Each row was made from one path, in order. Every step used is in the known rows, and no mark comes twice. Write each row's path.
Known rows
m-r-j-a: [-17.1  16.2  -3.0   8.8  20.8  21.1  -1.8  15.7  -2.9  -9.2 -16.8  -1.6
  -0.3 -14.0  -3.0  11.1   0.8   8.6  16.2  -2.2  46.3  -8.5  20.7  -0.1]
l-d-a-j: [-14.1  13.3 -25.5   9.4  22.7  -2.2 -11.3  12.3 -10.8  -1.0 -26.1 -22.3
   0.4 -25.9  -8.1  14.0   3.0  -4.7   7.3   5.4  23.5  -7.7  25.0   3.8]
u-j-r-m-l-d: [-27.5  15.0  -9.7  15.3  22.3  16.8  -6.5   5.6  -3.6 -25.8 -19.2 -18.8
   0.5   7.6   0.7  17.0   0.6   6.7  22.2  -3.4  34.3 -17.1  23.5  24.9]
a-j-r-c-u: [-15.2  12.8 -13.8  -8.9  25.9   2.1  -5.6  21.7 -10.4 -13.2 -41.0 -22.9
  14.7  16.0   4.5  14.0   1.2   5.6  11.8 -11.3 -23.6  -8.3  17.5  13.4]
h-j-r-m-l-d: [-26.4  13.9 -15.1  18.8  22.0  22.6 -10.5   8.8  -8.5 -32.9 -16.6 -27.7
   4.6 -12.4  -0.3  14.7   0.5   6.6  19.6  -0.6  48.5 -19.6  24.8  22.2]
r-m-l-d-a-j: [-33.2   3.5 -26.3  11.0  20.4  -4.6 -10.7   6.0 -10.7 -11.0 -17.0 -17.2
  -0.3 -10.5  -8.0   9.8   5.2  -4.6  10.0   6.2  35.2 -14.0  26.3  20.6]
l-m-r-j: [-22.5  11.1 -11.5  -0.8  27.6   6.8   6.5  14.3  -1.6   1.4 -19.6  -9.4
   4.6 -35.5   2.3  10.6   5.0   9.1  12.7 -20.1  53.0  -7.6  20.2  21.0]
r-j-u: [-17.0  19.0 -19.4   7.0  27.5  11.9 -19.9  10.3 -12.1  19.0 -33.2 -15.8
  -2.7 -24.3   3.4  15.1   2.9  10.3  14.5 -11.9  10.0  -8.0  20.5  17.8]
d-a-j: [-15.4  14.2 -31.4   5.3  24.1  -6.6  -6.5  16.8  -7.6   7.4 -26.1 -12.8
   0.9 -39.7  -7.1  10.4   6.5  -2.5   4.5   6.0   3.4  -7.1  23.1   9.9]
u-j-r-c: [-15.0  20.2 -10.5  -0.4  25.5   9.9 -17.2  13.3  -4.1 -18.5 -38.1 -15.8
   4.8   1.9   6.8  18.8   2.3  12.4  14.7  -8.5  -8.6  -8.0  15.8  17.3]
m-r-c-u-j: [-21.4  15.7  -9.2  -7.0  26.0   4.5   7.5  12.8 -11.5  -3.1 -38.1  -5.8
  10.2  13.7   5.5   5.0   6.9   3.6  15.6 -13.2  -6.4 -19.4  14.6  15.5]
m-l-j: [-21.5   5.3 -23.0   6.6  27.2   8.6   4.8  13.6 -14.4  -7.1 -15.7 -25.4
   8.4 -32.4  -4.4  11.8   4.1   3.8  16.1   0.4  23.4 -18.9  24.8  23.2]
l-d: [-11.5  17.9 -13.9  17.2  25.4  22.0  -4.4  12.9  -7.1 -11.2 -28.5 -32.0
   1.4 -22.5  -2.4  12.5   0.5   1.3  14.9  -9.8  47.6 -12.3  21.7   3.0]
l-j-a: [ -8.9  14.8 -12.7   6.8  22.9  16.0  -9.7  18.0  -3.7 -12.6 -19.0 -19.2
   2.7 -15.0  -4.1  21.3  -5.5   4.2  11.1   2.9  25.3 -12.5  24.6  -3.3]
a-j: [-17.7  20.3 -27.2   3.6  26.9  -2.8  -0.5  21.0  -8.6   5.3 -26.1 -20.7
   2.6 -54.8  -3.8  13.0   4.7   1.1  10.4   2.4   2.6  -3.8  23.4  10.7]
c-r: [ -9.6  15.7 -15.9   5.8  25.7  24.2  23.3  23.5  -2.7 -12.6 -30.1 -24.0
   3.9 -31.3   0.4   0.8   8.4   7.0  10.6 -11.6  14.2 -11.7  17.7  11.2]
j-r-m-l-d-a: [-22.6   5.3 -14.2  19.4  20.2  19.7 -10.3   6.6   0.1 -24.9 -18.3 -18.5
   1.7  22.0  -3.7  11.2   2.6   2.5  12.5  -3.5  47.6 -17.1  23.2  19.1]
c-u: [-11.2  17.1 -22.3   4.8  27.0  15.0  12.2  20.3  -7.7   2.7 -36.0 -16.3
   9.0  -9.9   0.1   3.9   4.5   0.6  11.5 -13.6   4.7 -19.2  18.2  10.6]
l-m-r: [-16.7  16.4  -5.7   3.8  30.0  12.7  18.7  21.2  10.5   2.0 -16.9 -19.2
   9.9 -34.3   4.2   7.6   4.1   5.8   8.6 -23.6  49.7  -8.5  21.7  11.4]
l-j-r-c-u: [-11.7   6.0 -11.5  -9.7  26.5  11.1  -8.2  19.9 -11.8 -19.2 -40.0 -27.8
  17.0  30.4   5.2  17.3  -1.7   6.8  12.4 -16.0 -13.2 -13.9  17.0  14.5]
l-m-r-c: [-25.5   7.8  -1.8  -3.1  29.0   8.8   2.7  15.0   3.4 -12.0 -26.1 -23.0
  11.7  -8.8   7.9   6.6   5.0   7.3   7.5 -27.1  44.4  -9.0  17.4  16.1]
d-l-j-r-c-u: [-17.6   7.6 -13.7  -8.2  28.1   5.4  -6.0  16.4 -12.5 -18.0 -39.4 -26.1
  13.6  30.6   2.7  14.8  -3.2   6.8  10.4 -15.0 -15.2 -15.2  19.5  18.2]
u-j-r-m: [-21.6  22.2 -16.8   4.8  23.8  10.9 -11.5  16.7   6.1 -14.0 -28.3  -7.5
  -1.6  -7.1   4.9  19.7   1.7   9.5  13.7  -6.7   2.5  -8.1  19.4  22.9]
r-c-u: [-19.1   8.8 -17.2  -2.1  26.3  11.1  -0.3  14.7 -13.1  -9.4 -43.1 -19.5
  11.5  14.0   3.9   3.7   4.9   2.4  10.4 -18.7   2.0 -19.6  14.6  14.3]
a-j-r-c: [-17.8  15.0 -12.9  -3.4  25.6   2.5 -17.7  20.0  -6.0 -18.9 -34.2 -26.9
   8.3 -11.6   3.8  19.1   1.4   9.4  11.1  -5.2  -9.2   0.7  18.9  13.8]
c-r-m-l: [-35.1   4.4 -17.9   9.8  23.2  19.8  21.6  14.3  -3.3 -23.1 -17.2 -16.9
   2.9 -12.8   0.2  -3.3  10.7   6.7  14.5  -8.7  29.9 -19.8  20.1  32.6]
m-l: [-23.0  13.5 -21.7  16.8  26.6  17.1  12.7  12.8  -7.8  -6.4 -18.0 -17.6
   4.3 -35.9  -3.0   2.2   8.4   5.3  16.8  -3.7  28.7 -19.5  22.0  23.2]

Which path is each row?
[-23.1  18.0  -8.1   5.5  31.9   6.9  21.1  17.1   9.6   2.3 -16.1 -17.2
   5.3 -33.7   1.5   4.7   2.4   5.4   6.6 -22.2  47.3 -10.0  24.8  15.8]  d-l-m-r
[-11.8  12.7 -10.5  -2.7  26.1  15.9  -3.9  19.8  -6.5 -17.3 -42.8 -22.0
  14.6  27.3   6.5  10.5   1.2   7.9  12.3 -18.7  -9.3 -13.7  14.7  13.0]  j-r-c-u
[-22.2   6.1  -4.7  -8.4  28.7   7.8  12.7  17.0  -1.8  -7.4 -33.5 -19.0
  17.8  18.5   8.1   3.0   3.8   3.8   8.5 -30.6  23.7 -16.8  16.3  15.7]  l-m-r-c-u
[-30.0  11.1 -15.6  13.5  24.2  18.6   2.2  15.2   3.1 -21.3 -16.2 -16.0
   4.4  -6.2   1.5   9.2   4.5   9.4  16.8  -7.1  25.5 -13.7  21.9  30.8]  j-r-m-l
[-37.0   7.0 -23.2  14.3  24.4  14.1   4.7  10.3  -3.8 -12.7 -16.1 -13.4
   1.6 -20.4  -1.0   2.7   8.2   4.1  14.8  -6.4  37.4 -19.6  21.7  32.3]  r-m-l
[-19.1  17.1 -19.9  -5.0  25.8   1.6  -2.6   9.4 -15.3  -3.2 -43.8  -6.6
   6.6   9.9   4.6   8.4   5.0   3.5  14.1 -10.9 -16.8 -22.3  14.8  19.3]  r-c-u-j
[-32.1   8.4 -20.0  10.9  23.2  -1.7 -21.7   4.5  -8.8   8.2 -20.6 -22.3
  -1.0   4.7  -1.6  14.0   2.8  -0.8  10.3   0.3  17.0 -12.1  27.6  20.4]  r-m-l-d-a-j-u
[-12.1  13.9  -9.9   6.1  19.3  23.4   3.8  15.8  -6.4 -21.5 -24.7  -6.7
  -3.0 -12.3  -2.6  10.1   1.4  11.2  14.2  -2.0  27.1 -12.0  19.5   4.8]  c-r-j-a
[-19.7   1.9 -11.8  -0.4  22.1   3.4  -7.8   9.8 -15.4 -23.1 -33.1 -23.8
  14.5  43.9  -0.7  10.9   1.7   1.6  13.8  -5.4  -1.1 -17.6  20.5  17.1]  m-l-d-a-j-r-c-u
[-20.5  12.4 -14.4  21.6  24.9  22.4   4.9   7.6 -11.3 -15.7 -19.2 -29.6
   3.7 -20.3  -4.2   7.1   3.4   2.4  19.5  -5.4  52.3 -19.7  23.9  14.5]  m-l-d
[-14.6  15.5 -14.5   2.1  26.3  17.7  -3.0  14.4 -11.1   9.0 -34.3 -18.8
  -1.0 -17.2   4.4   9.0   5.6  12.7  14.2 -14.5   2.6  -8.6  19.0  18.7]  c-r-j-u
[-21.5   7.8  -5.8  -3.9  26.5  14.9  10.6  18.6  -8.8  -8.1 -36.5 -18.9
  15.5  19.1   4.6  -0.7   6.8   2.5  12.1 -20.7  14.0 -16.7  14.1   9.9]  m-r-c-u
[-29.1   2.9 -13.9   0.5  26.7  12.7   0.6  13.8  -8.3  -2.7 -19.9 -29.5
   5.4   2.6   4.1  11.1   3.6   8.2  13.9  -9.9   6.5 -16.4  24.4  29.3]  c-r-m-l-j-u
[-26.0  12.9 -10.7  10.0  22.3  15.2   0.5   7.0  -7.1 -24.0 -24.1 -16.3
   5.5  30.3   1.6  13.8  -0.1   4.4  22.7  -6.6  21.1 -23.3  22.5  25.4]  c-u-j-r-m-l-d
[ -8.8  27.0 -19.4  16.1  21.3  20.6 -11.2  16.6  -6.3 -13.9 -21.5 -11.4
   0.9 -42.7  -2.7  13.9  -1.3   6.0  11.1   8.5  27.4 -18.5  23.4  -4.3]  h-j-a
[-11.4  11.5 -14.0   6.1  27.0  16.2   0.8  20.6  -4.9 -17.9 -16.9 -27.6
  11.4 -16.5  -1.1  20.2   0.0  10.5  17.8  -1.4   9.5 -10.7  24.6  19.9]  m-l-j-r
[-15.1  19.7 -10.0   0.6  21.1   9.5  -8.6   9.6  -8.0 -12.4 -36.0  -0.3
   3.5  25.7   2.7  13.6  -1.8   5.0  14.0  -3.0  -6.7 -22.3  17.8   4.2]  r-c-u-j-a
[-22.1  14.4  -8.5 -11.7  28.0  -1.8   9.4  11.2  -4.2  -2.2 -35.2  -5.8
  12.3  13.3   8.5   8.8   4.5   4.9  11.9 -22.5   4.1 -20.1  16.5  21.5]  l-m-r-c-u-j
[-15.8  24.4 -20.8   3.9  29.2   0.3 -13.9  18.6  -7.1  23.3 -29.9 -26.0
   1.9 -37.8   2.3  16.6   2.2   4.2  10.3  -4.0 -13.0  -2.6  25.0   9.5]  a-j-u
[-31.0   6.1 -18.1   4.7  27.7   8.1 -14.9  10.1  -8.6   6.8 -18.9 -27.2
   4.1  -4.4   3.1  16.2   1.3   6.0  14.2  -7.5  11.8 -16.1  26.0  28.6]  r-m-l-j-u
[-26.1  17.4  -8.6   1.9  31.4   3.3  -4.5   8.9  -1.5  20.8 -23.0 -13.6
   0.0 -19.1   5.0  12.0   0.8  11.5  10.8 -23.0  30.0  -7.6  24.8  23.3]  d-l-m-r-j-u
[-24.0  16.0  -4.2   6.2  24.4   8.9   2.4  10.1   3.1  -8.8 -13.4  -0.8
  -2.0 -14.2  -2.0  13.0  -3.6   9.9  10.7 -10.6  53.8 -10.5  25.3   9.3]  d-l-m-r-j-a
[-19.7   9.2 -11.6  -2.7  28.1   6.7 -18.5  14.6  -8.5 -23.9 -32.8 -30.7
   7.2   4.3   2.1  19.9  -2.8  10.8  10.1  -9.7   1.7  -6.5  21.0  18.4]  d-l-j-r-c
[-21.6   7.7 -16.2  11.0  19.9  10.7  -5.0   3.6  -5.0 -19.4 -25.1  -7.0
   3.6  44.9  -1.9  11.8   2.3   0.8  15.3  -2.6  18.7 -25.4  22.1  23.3]  c-u-j-r-m-l-d-a
[-31.9   6.4 -22.9   8.8  21.8   1.9  -4.8  13.5   0.1 -14.9 -14.1  -9.8
   3.0  -5.2  -3.0  11.2   5.9   4.4  11.3   3.8  12.5 -10.8  24.4  30.1]  d-a-j-r-m-l
[-33.5  11.4 -19.2   7.7  23.9   4.8  -0.5  17.4  -0.9 -17.5 -14.4 -16.6
   4.6 -17.7  -0.3  12.8   4.5   7.2  16.2   0.9  11.2  -8.1  24.6  30.6]  a-j-r-m-l
[-21.5  12.8 -12.6   4.0  25.4  14.5   4.4  16.0  -9.9   0.6 -23.0  -8.0
   2.0 -34.6  -1.5   6.3   8.0   7.4  16.7  -9.5  41.4  -6.8  18.2  14.5]  m-r-j
[-10.9  29.0 -23.9  11.8  28.5  14.9 -17.7  15.3 -10.9  16.3 -31.5 -24.0
   2.8 -46.8   4.3  13.3   2.7   7.9  11.2  -3.9   2.9 -15.1  22.8   9.8]  h-j-u
[-35.2  -0.3 -24.1   4.6  25.2   6.5  -2.2  11.3 -10.4 -14.3 -14.0 -21.7
   5.2 -17.8  -2.8  12.5   3.8   2.8  14.4  -2.3  31.6 -18.5  24.4  31.0]  r-m-l-j
[-30.4  10.2 -12.2  12.7  22.5   9.9  -7.3  11.6  -5.4 -26.0 -15.4 -29.1
   3.7  -4.4  -2.1  16.9   0.0   3.9  19.1  -0.6  35.5  -9.6  26.4  21.5]  a-j-r-m-l-d
[ -4.5  30.6 -14.5   6.7  26.3  13.9  -3.4  19.4   2.1  -6.9 -30.4 -11.3
   2.2 -21.8   3.1  20.4   0.9  11.4  16.5  -2.5 -10.6  -7.1  19.8  12.8]  u-j-r
[ -7.9  24.7 -17.5   3.3  26.6   5.5  -3.6  27.1   0.2  -6.3 -26.1 -24.0
   5.8 -37.8  -0.4  20.7   0.3   7.9  12.5   1.1  -9.0   2.5  23.1   8.6]  a-j-r
[-24.9   9.6  -3.8   1.9  26.6  16.6   0.6  16.8  -5.0 -13.1 -29.5 -22.0
   9.5  -7.9   4.1   3.0   7.9   5.8  11.5 -16.2  32.8  -8.4  15.2   9.5]  m-r-c
[-32.7  -3.1 -19.6   0.0  24.1  10.9  13.2  15.1 -10.2 -23.1 -14.7 -24.7
   6.4 -12.2  -1.7   6.9   6.0   5.1  14.1  -4.5  24.3 -19.2  22.8  31.9]  c-r-m-l-j
[-14.2  17.4 -15.0  11.1  20.4  17.7 -13.4  11.6  -7.2 -10.9 -23.4  -2.5
  -4.3 -19.4  -3.9  15.5  -1.4   8.8  14.7   0.2  33.6 -11.6  21.0   3.9]  r-j-a
[-29.1   2.1 -20.8  20.2  20.4  15.0  -8.1   2.0  -5.8 -16.5 -18.3 -16.5
  -0.8   9.6  -5.8   4.8   5.8  -2.3  10.6  -3.8  57.7 -22.2  22.9  20.4]  r-m-l-d-a
